What can hang from each mark:
Z302: Z380
Z874: Z655 Z737
Z233: Z302
Z794: Z380 Z874
Z37: Z380
Z380: Z655 Z737 Z794
Z655: Z380
Z753: Z37 Z953

Known rows, with every way that one mark hangs from another:
{Z655 {Z380 Z794}}: [ -3   4 -13  54  19 -19 -28  27  12 -15   1 -24  -1  -9  23  19 -22  44
 -27 -25 -26]
{Z37 {Z380 Z655}}: [-27  18 -38  42 -10 -26   0   2  10   1   3  15  -8  -5 -19  37 -44  35
   2  -2 -20]
{Z794 Z380 Z874}: [  8  11 -28  59  39 -20  24  24  -2 -18  32  26 -58   6   9  41 -32  55
 -41   9 -20]
{Z233 {Z302 {Z380 Z655 Z737}}}: [-29  -6  -9  45   5 -42 -28  23  15 -44   8  11  -3   3 -22  54 -64  56
 -17   0 -22]
{Z874 Z655 Z737}: [-30   4 -44  29  27 -43 -41  20  -2 -21  32  33  23   6   7  37 -41  34
 -26 -36 -28]
{Z753 {Z37 Z380}}: [-36   2 -30  31   0 -14   5   5  15  -2   3  35 -27 -22 -50  16 -37  42
  -5   9 -17]
{Z753 {Z37 {Z380 Z655}} Z953}: [-38  16 -27  10  17 -25   7  10  22 -10  -3  13 -27 -13 -48  24 -18  60
  -5 -15  -4]
{Z655 {Z380 {Z794 Z874}}}: [  2   8 -13  62  27 -16 -22  28   9 -19   6 -15 -12  -4  27  23 -24  50
 -35 -21 -24]
{Z380 Z794}: [-10   8 -17  47   1 -23 -17  19  11 -11  23  11  14  -8  15  23 -30  51
 -13   1 -32]
{Z233 {Z302 {Z380 Z737 Z794}}}: [-22 -10  -4  45  14 -33 -25  24  19 -43  20  12   7  -5 -11  51 -65  58
 -20   8 -22]
{Z794 Z380 {Z874 Z737}}: [  1  20 -30  64  38 -21   9  26  -8 -28  39  51 -47   7   8  42 -41  55
 -46   0 -20]
{Z874 Z737}: [-21  10 -34  40   6 -30 -30  17   3 -21  23  38   2  -5  -6  24 -39  35
 -18 -17 -27]
{Z302 {Z380 Z794}}: [-19  -4 -13  41  41 -20 -10  26   0 -18  28   1  -2  -4  23  39 -57  52
 -16   0 -33]
{Z233 {Z302 {Z380 Z655 Z794}}}: [-26  -1  -6  45  -2 -38 -17  25  18 -38   8  -4   3   2 -13  58 -56  60
 -16  -1 -23]
{Z794 {Z874 Z655 Z737}}: [-14  10 -41  47  37 -33 -18  20  -3 -24  36  41 -10  11  10  39 -40  45
 -38 -19 -24]
{Z874 {Z655 {Z380 Z794}} Z737}: [-24   9 -31  44  37 -37 -55  29  -3 -27  24  16  32   4  27  35 -38  41
 -37 -50 -28]
{Z37 {Z380 Z737 {Z794 {Z874 Z655}}}}: [-18  16 -30  56  24 -19 -13   7   5 -12  34  50  15  -8   5  36 -63  49
 -16  12 -21]
{Z37 {Z380 Z655 Z737 {Z794 Z874}}}: [-24  30 -24  69   0 -22 -19   8   0 -17  21  58  12  -2  -1  36 -63  58
 -11  13 -24]
{Z302 Z380}: [-20 -11 -22  31  45 -23  -4  23   1 -14  21  -5 -21  -2  10  39 -54  40
 -15  -5 -30]
{Z233 Z302}: [-14  -9 -21  34 -15 -38 -10  15  31 -28   5  -7  -8  -6 -31  42 -34  42
 -13   0 -16]
{Z753 Z37}: [-31  -3 -24  31   0 -21  -9  15  13 -12   4  29 -28 -16 -41   8 -25  48
 -12   2 -24]

Rows:
[-21   3 -17  48  56 -22 -14  29  -8 -26  39  21   0   5  31  48 -64  57
 -30  -7 -32]
{Z302 {Z380 {Z794 {Z874 Z655 Z737}}}}
[-20  -9 -11  41  22 -34  -9  25  19 -37  21  -3  -1   3  -5  62 -57  57
 -26  -1 -20]
{Z233 {Z302 {Z380 {Z794 {Z874 Z655}}}}}
[-27  17 -11  60  33 -25 -20  30 -12 -31  26  28  -3  11  25  48 -64  66
 -25  -7 -35]
{Z302 {Z380 Z655 {Z794 {Z874 Z737}}}}
[ -5  15 -36  56  54 -31   1  28 -12 -28  45  48 -33  14  18  51 -42  54
 -51 -13 -21]
{Z794 Z380 {Z874 Z655 Z737}}
[-16  -9 -32  37  44 -39 -45  24   4 -20  14  -6  10   4  18  29 -33  36
 -30 -37 -26]
{Z874 {Z655 {Z380 Z737}}}
[-29  26 -24  61  -7 -25 -26   7   3 -13  16  49  23  -6  -5  32 -61  53
  -3   9 -26]
{Z37 {Z380 Z655 Z737 Z794}}
[-32   8 -29   3  28 -20  14   9  27  -7   5   9 -30 -20 -47  21 -18  54
  -6 -11  -1]
{Z753 {Z37 Z380} Z953}
[-34  13 -19  16  30 -19  -5  12  22 -17  14  33  -9 -21 -37  17 -30  66
 -10  -4  -5]
{Z753 {Z37 {Z380 Z737 Z794}} Z953}
[-20 -10  -7  39   9 -32 -10  23  23 -35  15  -8   0  -4 -12  55 -55  54
 -17   3 -21]
{Z233 {Z302 {Z380 Z794}}}
[-21  -1 -11  55  63 -23 -27  29 -11 -33  42  36   5   4  32  42 -74  62
 -31   3 -34]
{Z302 {Z380 Z737 {Z794 {Z874 Z655}}}}
[  0  23 -25  69  23 -28  14  26  -8 -23  21  32 -54  15   8  45 -33  64
 -38   3 -23]
{Z794 {Z380 Z655} Z874}
[-16  31 -15  72 -11 -29 -22  23  -2 -24  15  32   5  12  18  34 -34  72
 -21  -2 -35]
{Z380 Z655 {Z794 Z874}}
[  0   8  -9  71  34 -18 -43  29   3 -31  12  12  -1  -4  27  17 -39  55
 -39 -14 -25]
{Z655 {Z380 Z737 {Z794 Z874}}}
[-29  -1  -3  52   3 -39 -32  25  15 -47  12  15  10   2 -12  54 -66  64
 -18   3 -24]
{Z233 {Z302 {Z380 Z655 Z737 Z794}}}
[-29   9 -10  50  25 -27 -19  28  -6 -22  18   7   3   5  22  44 -57  61
 -14  -6 -37]
{Z302 {Z380 Z655 Z794}}
[-18  -1 -16  46  56 -21  -7  28  -4 -21  36   9  -5   5  31  47 -59  57
 -27  -3 -32]
{Z302 {Z380 {Z794 {Z874 Z655}}}}
[-13  16 -19  61  14 -36 -21  25  -8 -28  19  42 -20   6   1  33 -44  58
 -25   1 -28]
{Z794 {Z380 Z655 Z737}}
[-10  10 -37  52  44 -30 -25  24  -3 -27  27  25 -14  11  18  38 -37  44
 -45 -31 -22]
{Z794 {Z874 {Z655 Z380} Z737}}
[-22 -14 -11  38  17 -36 -21  21  20 -41  15   7  -6  -4 -20  51 -63  50
 -19   4 -19]
{Z233 {Z302 {Z380 Z737}}}
[-20  -3  -9  47  15 -31 -13  25  18 -42  22  11  -2  -1  -9  58 -61  58
 -25   1 -20]
{Z233 {Z302 {Z380 {Z794 {Z874 Z737}}}}}
[-22  -3  -8  50  49 -22 -30  27  -6 -30  35  30   9  -4  24  34 -71  57
 -20   6 -35]
{Z302 {Z380 Z737 Z794}}
[-19  19 -36  49  17 -17   0   6   8  -5  31  35  10  -6   4  42 -53  43
 -15   2 -19]
{Z37 {Z380 {Z794 {Z874 Z655 Z737}}}}
[-31   9  -5  60  32 -30 -40  29 -13 -34  24  34  14   5  23  39 -72  66
 -18   0 -38]
{Z302 {Z380 Z655 Z737 Z794}}
[-20  14 -26  51   9 -17 -16   5   9  -8  27  43  19 -16  -3  28 -60  44
  -5  15 -22]
{Z37 {Z380 Z737 Z794}}
[-25  33 -30  62  -7 -20  -5   7   3  -9  17  42   7  -1  -2  42 -54  53
 -10   3 -22]
{Z37 {Z380 Z655 {Z794 {Z874 Z737}}}}
